In the rows, zero is written as 128.
Known rows, with every step that occurs
gugefa, fuzugev, tovipin, muvar: [134 118 160 136 122 145 122 148 119  64 138 164 172 152 125 130 183 180
 147 143 138 112 114  98 155 129  96]
pelov, tovipin, kila: [104 117 166 123  94 100 161 135 125 197 170 154 157  83 110 135 160 108
 213  96 156 110 102 181 101 116 124]
pelov, tovipin, fuzugev, gugefa, muvar, gokona, ledemug: [116 173 123 104 112 176 118 148 150  29  92 160  56  82 153 159  92 132
  51 154  56 161  93 107 127 122 193]
kila, gugefa, fuzugev, tovipin, muvar, gokona: [136 133 124 112 154 143  72 139 178  83 126 140 163 147 128 129 173 160
 130 158 120 114 152  33 161 127 113]
tovipin, muvar, gokona, fovo: [147 128 109 116 147 109 128 150 141 158 102 143 102 145 167 151 117 121
 143 148 131 117 107  92 112 184 117]
gokona, muvar, tovipin: [132 139 112 145 129  91 142 124  87 182 100 110  96 138  89 123  78 124
 113 123 130 124 127 166 133 149 134]
ledemug, gokona, muvar, tovipin, fuzugev: [136 185 183 187 104 108 131 118 115 174  85 142  79 129 121 104  88 155
  68 137 125 123 125 183 166 122  87]
tovipin, muvar: [130 100 121 162 130 107 131 139  99 121 129 134 139 128 123 123 144 110
 175 137 162  96 111 139 125 140 106]
pelov, gugefa, fuzugev, tovipin: [144 109 109 155 136 147 138 139 121 102 148 158 186 151 126 140 148 166
 148 114 172 158 124 139 129 143 119]
muvar, tovipin, kila, gugefa: [111  87 134 100 112 102 149 105 142 208 152  79 120 105  84 121 144 120
 150  95 131 101 163 108 135  84 112]
gugefa, pelov, tovipin, muvar, gokona: [142 186 158 130 171 125 140 128 143 108 121 148 170 115 171 173 120 112
 145 177 125 144 116 124  98 133 131]
kila, gugefa, fuzugev, tovipin, muvar, gokona, ledemug: [141 116 124 102 121 174  78 142 175  30 143 133 122 138 149 135 119 149
 102 160 105 112 133  15 180 124 148]
pelov, gugefa: [145  95  69 177 144 107 150 129 100 156 139 127 151 131 125 130 107  97
 175 111 200 143 119 181  96 159 128]
muvar, tovipin, kila: [104 111 150 113 111  97 180 108 113 211 135 112 139  98  98 146 135 131
 170 103 126 110 121 145 121  89 123]
gokona, muvar, tovipin, kila, gugefa, fuzugev: [133 117 144  80  96  99  87  96 130 178 135  81  90 128  76  86 145 172
 112  97 132 119 151  97 146  92 105]
gugefa, pelov, tovipin: [132 153 154 125 139 108 151 121 113 147 167 139 168 123 148 136 113 113
 150 131 140 148 123 195 100 139 129]
fuzugev, gugefa, pelov, tovipin: [128 153 113 118 149 135 169 119 137 102 148 124 151 113 132 147 116  98
 141 121 120 168 136 154  73 147 126]
gokona, muvar, tovipin, fuzugev, gugefa, pelov: [158 162 147 119 156 155 154 123 129  75  82 123  93 157 112 138 112 149
   4 124  70 156 147 124 128 122 109]
tovipin, muvar, gokona: [133 140 104 156 162 102 117 130 124 145 100 140 150 118 146 144 124 104
 183 162 141 107 113 111 115 147 135]
fuzugev, gugefa, pelov, tovipin, kila: [119 134 150  97 132 148 174 113 154 123 162 128 153 100 131 152 155 101
 162 101 119 152 138 142  63 114 116]
kila, tovipin: [121 116  97 158  91 103 128 125  79 164 147  97 153 146 132  73 131  86
 169 106 160 113 112 185 133 143 148]
pelov, gugefa, muvar, gokona: [130 137  62 151 174 117 101 117 103 156  82 123 119 131 157 147  80 123
 140 157 164 173 123 142  99 146 175]
ledemug, gokona, muvar, tovipin, fuzugev, gugefa, pelov: [149 203 164 161 140 152 149  99 142 102  78 116  79 147 143 123  82 145
  14 140  92 164 160 144 134 120  79]
pelov, tovipin, kila, gugefa, muvar: [ 95 100 153  91  91 126  87 125 139 171 161 109  97 102 103 107 161 123
 144 112 143 124 149 136 123  96 134]

Rows
[124  81 128  88 101  93  75 101 135 171 182 105 142 116 113  73 182 157
 184  86 156 103 141 111 131  95 102]
tovipin, kila, gugefa, fuzugev
[119 181 139 188 116  93 133  95  97 209  91 106  83 129 114 104  45 118
 125 137 150 131 139 186 139 147 108]
ledemug, gokona, muvar, tovipin
[124 121 132 128 127 124 117 135 116 126 157 164 178 152 124 115 157 177
 159 120 131 124 120 138 147 141 119]
gugefa, fuzugev, tovipin
[153 103 133 162 128 166 138 152 126  41 130 162 174 152 128 150 173 170
 140 139 176 143 117  97 134 133  94]
pelov, gugefa, fuzugev, tovipin, muvar
[130 138 157 134 122 106 174 137 107 145 115 149 132 111 105 137 143 159
  95 122  98 113 109 160 154  96 112]
muvar, tovipin, fuzugev
[140 150 138 129 145 158 167 128 139  41 132 128 139 115 130 156 142  99
 132 147 122 155 131 113  80 141 104]
fuzugev, gugefa, pelov, tovipin, muvar
[127 119 136 144 137 179 139 162 153  58 124 165 133 139 161 178  90 105
 122 165 107 102 107  73 157 151 166]
fuzugev, tovipin, muvar, gokona, ledemug
[106  79 163 131 123 141 153 147 147 179 163 161 178 141 115 143 170 119
 179  97 141  97 133 142 135 126 120]
fuzugev, tovipin, kila
[ 97  86 133  83 118 187  72 137 181 115 144 118  87 143 156 144 101 123
  90 135  99 112 159  54 169 108 189]
fuzugev, tovipin, kila, gugefa, muvar, gokona, ledemug
[127 151  97 160 120 124 116 127 106 124 101 105 154 139 155 109 139  84
 167 154 144 107 106 115 130 135 151]
kila, tovipin, muvar, gokona
[110  93 152 109  91 105 127 128 156 194 187 119 138  87  94 113 170  97
 187  88 155 106 140 146 117 111 114]
pelov, tovipin, kila, gugefa
[126 130  84 137 140 109 122 123 115 145 137 129 116 111 164 135  46  90
 161 139 119 117  97 138 128 155 188]
muvar, gokona, ledemug
[141 132  90 107 153  85 130 136 138 215 115 139 110 143 170 137  94 119
 153 124 122 129 116 133 105 191 139]
muvar, gokona, fovo
[131 146 134 139 111 131 166 156 147  90 128 173 132  85 100 139 171 117
 121 106 103 137 106 158 109 135 110]
pelov, tovipin, fuzugev, gugefa
[145 145 122 138 128 135 156 141 130  99  74 135  75 129  78 132 124 143
  40 112  85 137 130 128 136 133 116]
gokona, muvar, tovipin, fuzugev, gugefa
[118 150 147 119 109 151 128 151 128  65 104 161  90 100 108 132 163 146
  79 130  93 156 113 146 118 119 130]
pelov, tovipin, fuzugev, gugefa, muvar
[138 111 157  91 135 125 115 103 144 178 139  65 102 157 109 115 112 123
  71 108 130 126 180 112 135  98 111]
gokona, muvar, tovipin, kila, gugefa, pelov
[113  88  88 117 128 109  57 118 103 151 136  87  87 145 115  84 116 124
 120 131 148 120 159 134 146 134 140]
kila, gugefa, muvar
[134  91 146 130 117 155 145 136 141 131 159 162 191 140 127 141 186 171
 171  94 174 142 121 123 118 111 109]
pelov, gugefa, fuzugev, tovipin, kila
[123 137 101 152  89 153 120 136 105  67 119 101 112 129 178 115  87  74
 135 156 130 104  89 101 147 137 183]
kila, tovipin, muvar, gokona, ledemug
[128 125  98 152  88 150 143 142 119  79 116 120 131 135 116  81 178 105
 100  96 115 123 115 147 139 126 127]
kila, tovipin, fuzugev, gugefa
[143 102 101 118 157 107  93 109 131 150 171  86 149 159 142  98 112 103
 126 120 151 124 170 141 130 135 117]
kila, gugefa, pelov
[119 146 167 118 119 124 131 130  91 121  88 137  92 122 115 132 134 187
  49 143  86 128 115 149 164  81 132]
gugefa, muvar, tovipin, fuzugev
[132 138 144 118 123 170 111 146 143  33 127 169 140 135 167 154 112 163
 122 168 103 116  96  54 161 133 155]
gugefa, fuzugev, tovipin, muvar, gokona, ledemug
[151 129 127 125 160 149 143 130 137  72 131 143 145 145 145 128 150 130
  78 118 100 143 136 137 116 124 102]
tovipin, fuzugev, gugefa, pelov
[136 124  85 125 168 132 142 106 123 109 136 106 145 146 143 127 107 100
 137 118 124 150 149 139  83 149 126]
fuzugev, gugefa, pelov
[112 124  67 111 165 104  48 112 132 177 105  94  98 138 136 105  97 119
 125 154 129 129 164 108 136 135 166]
kila, gugefa, muvar, gokona
[ 90 116 156  96 110 114 141 102  96 185 106  98  99 111 110 138 129 160
 130 129 117 125 129 135 128  73 142]
gugefa, muvar, tovipin, kila
